Each row was made from one walk, in order. Every step used is in the known rows, and no mark comes twice. Write each row's walk.
(in the rows, 128 means zero)
Known rows:
sozu-rivu-pozepu-pufak-mefo: [152 163 143 135 121 132 175  90 155 158 131 124 150 158 165 105  90  92
 160 135 140 113  94 125  95 159 160 131  90 171 142]
mefo-rivu-pozepu-pufak-sozu: [126  86 186 148 137 156 143 189  86 150 171 124 167 101 137 120 122  34
  88  69 133 150 124 141  79 143 163 134 108 138 101]
rivu-befon: [129 106 127 108 121 143 117 145 166 111 128 139 162  93 148 123 162 129
 133 136 146 182 199 130 160  77 143 129 180  88 142]
pozepu-rivu-vodado: [111 181 152 105 114 119 139 114 183 138 116 125 134 119 103 118 139 180
 111 151  66 156 151 138 107 127  99 111 129  99 111]
mefo-gakuri-gaso-pufak: [131 136  64 119 109  72  92 175 116 134 123 178  48 139 105 175 143 142
  98 126 171 140 104 137 148 146  70 126 142  72 120]
sozu-rivu-pozepu-pufak-befon: [144 168 118 134 133 111 180  80 113 168 115 118 131 151 154 110  83 103
 144 131 130 103 112 135  86 174 150 142  99 211 152]
pozepu-pufak-befon: [ 75 129 153 154 146  92 143 129  87 114 121 108 102 139 146 138 122 118
 153 137 114  84 164 117 115 172 164 121 157 205 118]
pozepu-pufak-mefo: [ 96 116 196 154 134 121 127 144 166 101 131 118 138 152 160 127 136 112
 177 142 139  94 137 104 141 140 167 104 134 146 100]
rivu-pozepu: [141 133 154 125 120 175 141 125 106 164 141 152 163 101 118 115 115  91
  88 130 118 165 148 140 148  92 164 123 111 163 123]
sozu-rivu-vodado: [159 208 105  94 116 130 121 103 166 130 103 115 136 136 117 110 111 172
 131 138 140 144 123 138 114 134  88 133 123 118 170]
pufak-sozu-rivu-pozepu: [180 123 155 118 125 148 183  80  96 131 149  99 153 135 148  84 138  89
 123 125 130 133 143 150 100 100 138 120  67 172 190]
gakuri-gaso-rivu-pozepu: [128 107 101 117 100 152 110 139 140 163 142 125 166 125  99 125 100 112
 105 145 131 213  78 127 156  65  83 146 153 136 119]
rivu-gaso-keme: [121 104  96 122 128 103  83 113 117  85 122 134 173  96 106  80 122 157
 140 143 111  58 160 151 137 146 144 162 132 141 134]
gaso-rivu: [127 102 116 107 113 182 112 126 181 109 126 132 170 138 117 129 116 105
 107 153  92 187 107 106 143 128 102 147 147 148 149]
gaso-rivu-vodado: [123 149 127 102 105 191  75 120 175 114 116 116 191 125  85 129 116 161
 107 159  98 190 109 129 143 122  93 117 155 131 143]
mefo-gakuri-gaso-keme: [143 122  86 111 112  47 126 153 143 117 131 174  86 118 106 114 144 126
 115 143 154 123 107 145 156 134  79 130 147  84 109]
gakuri-gaso-keme: [133  92  87 108 145  68 127  91  99 118 127 131 117 107 102 105 153 133
 149 144 117 122 125 136 163  73  95 146 182 102 120]
gakuri-gaso-pufak-mefo: [105 121 120 142 144 118 108 124 113 130 115 129  76 142 118 170 147 163
 151 130 149 127 118 106 176 105  98 123 152  66 128]
gaso-pufak-pozepu-rivu-vodado: [114 167  95 113 132 135 128  73  90 128 110  88  87 136 122 141 177 187
 159 108  91  95 142 121 105 114 152 105 116 146 126]
gakuri-gaso-pufak-sozu: [122  90 108 128 152 108 105 119  44 121 137 104  76 136 111 158 179 147
 144 120 140 146 140 135 142  69 106 124 156  98 156]
gaso-keme: [123  91 109 104 158 106 137  65 101  88 122 144 137  99 120  94 159 118
 157 140  82  90 155 134 146 124 129 135 155 139 127]
sozu-rivu-pozepu: [177 166 104 103 121 143 174  89 141 168 128 141 145 131 140 104  98  99
 112 134 131 141 112 131 111 135 129 150  92 161 161]
pozepu-pufak: [109 101 144 131 139 114 108 153 110 111 143 118 115 140 142 131 146 101
 162 139 122 121 148 121 117 117 169 127 160 178 102]
sozu-rivu-pozepu-pufak-vodado: [190 138  98 128 117 137 172 119 146 161 124 126 120 136 168 118  83 104
 154 131 134 108  96 142  80 147 153 137  99 188 134]
mefo-keme: [152 121 101 115 176 107 158 121 149  84 130 163 129 110 145 136 121 140
  64 138 155 126 148 133 123 110 112 127 117 106 121]
sozu-rivu-pozepu-pufak: [158 143 103 119 130 124 159  97 122 165 133 128 141 150 148 108  97  87
 146 138 129 126 101 137  80 144 162 144 102 188 142]

Which walk is each row?
[152 105 145 142 120 167 145 155 102 156 139 140 136 109 153 138 101 102
 141 124 132 128 132 139 109 107 196 104 109 193  81] => rivu-pozepu-pufak-vodado
[109 117 195 156 124 160 140 127 123 154 142 134 173 129 148 118 109  86
 141 134 134 125 125 125 131 125 200  96  99 178  95] => rivu-pozepu-pufak-mefo
[123  88 186 144 132 151 131 119  43 143 166 110 168 130 138 105 134  66
 135 127 119 141 149 153  98  87 209  93  98 216 123] => rivu-pozepu-pufak-sozu
[ 94 121 148 154 160 160 129 100 121 100  99 145  90 144 137 171 152 153
 158 129 112 102 147 104 159 165 135 108 117  93 149] => gaso-pufak-mefo
[104 120 104 139 114 125 121 120 107 163 132 104 156 140 104 135  92 109
 121 147 118 174  83 129 136 112 112 134 167 170 120] => gakuri-gaso-rivu-pozepu-pufak-befon
[ 99 121 161 167 157 187 137 128 113 131 115 152 120 120 130 178 128 114
 119  85 125 115 118 106 132 191 148 120 101  69 131] => gaso-pufak-mefo-rivu-pozepu
[ 93 139 213 162 131 135 114 182 178 107 132 111 155 138 142 136 123 121
 149 108 143 107 116 114 114 172 149 104 137  95  83] => pozepu-pufak-mefo-rivu-vodado
[149 101  62 126 139 121 113 155 100 131 106 135  38 120 125 185 137 176
 147 116 142 133 125 121 152  88  96 131 165  80 119] => gakuri-gaso-pufak-vodado
[122 180 169 134  72 125 121 161 252 120 110 150 141 141 113 129 111 171
 108 154 171 155  78 122 186 155  66  90 118  51 115] => pufak-mefo-gakuri-gaso-rivu-vodado
[132 117 129 133 118 140  96 239 166 113 147 138 167  89 112 117  93 110
  55  75 146 117 147 126 116 179 108 185 134  78 113] => mefo-rivu-gaso
[113 149 119 120 102  94 136 156 195 128 129 128 148 126 123  98 114 160
 103 148  78 104 155 130 104 152 108 164 101 118 121] => pozepu-rivu-gaso
[113 125 101 144 169  99 123 113 114 113 112 139  87 134 125 176 141 173
 129 133 161 113 111 114 158 106  91 119 141  52 127] => gakuri-gaso-pufak-mefo-keme
[119 109 156 143 134 153 123 137  77 161 149 140 157 121 129 122 116  78
 132 136 118 145 136 139 108 104 196 115 123 204  95] => rivu-pozepu-pufak
[131 101  95 101 112 131 101 145 164 132 132 119 139 134 105 131 118 129
 117 150 127 198  94 115 163  79  66 159 178 109 128] => gakuri-gaso-rivu
[136 154 116  97  84 106 157 122 185 125 142  77 153 124 154  61 142 162
 125 115 114  65 155 121 119 102 147 145 100 184 107] => pufak-pozepu-rivu-gaso
[113 134  89 115 136 123 150  71  90 130 119 103  78 141 143 135 183 158
 156 108  88  83 140 111 110 123 149 119 120 159 125] => gaso-pufak-pozepu-rivu
[118  90 113 146 133 138  61 142  60  87 134 106 130 125 119 134 143 170
 135 119 131  82 175 146 117 146 160 140 107 142 172] => rivu-gaso-pufak-sozu
[128 162 162 118 125 160  95 207 151 127 127 136 154  80  95 139 119 126
  65  79 142 164 138 132 119 152  91 136 153  52 105] => mefo-rivu-vodado
[159 132  71 125 115  57 132 144 105 129 126 144  45 157 124 154 147 134
 116 122 172 131  94 148 119 155  71 124 115  82 157] => mefo-gakuri-gaso-pufak-sozu-rivu
[108 134 136 162 135 135 134 121 137 105 100 172  66 146 137 177 151 147
 137 123 136  88 126 112 156 201 124  98 106  73 139] => gaso-pufak-mefo-gakuri
[105 117 122 147 149 119 118 158 123 127 118 131  86 127 118 174 142 139
 130  97 149 134 108 103 159 135  81 139 157  34 120] => gakuri-gaso-pufak-mefo-rivu
[164 151 163 108 122 125 143  90 115 104 135  79 148 136 129  87 146 146
 136 132 135 137 152 153 107 108 118 105  93 138 193] => pufak-sozu-rivu-vodado
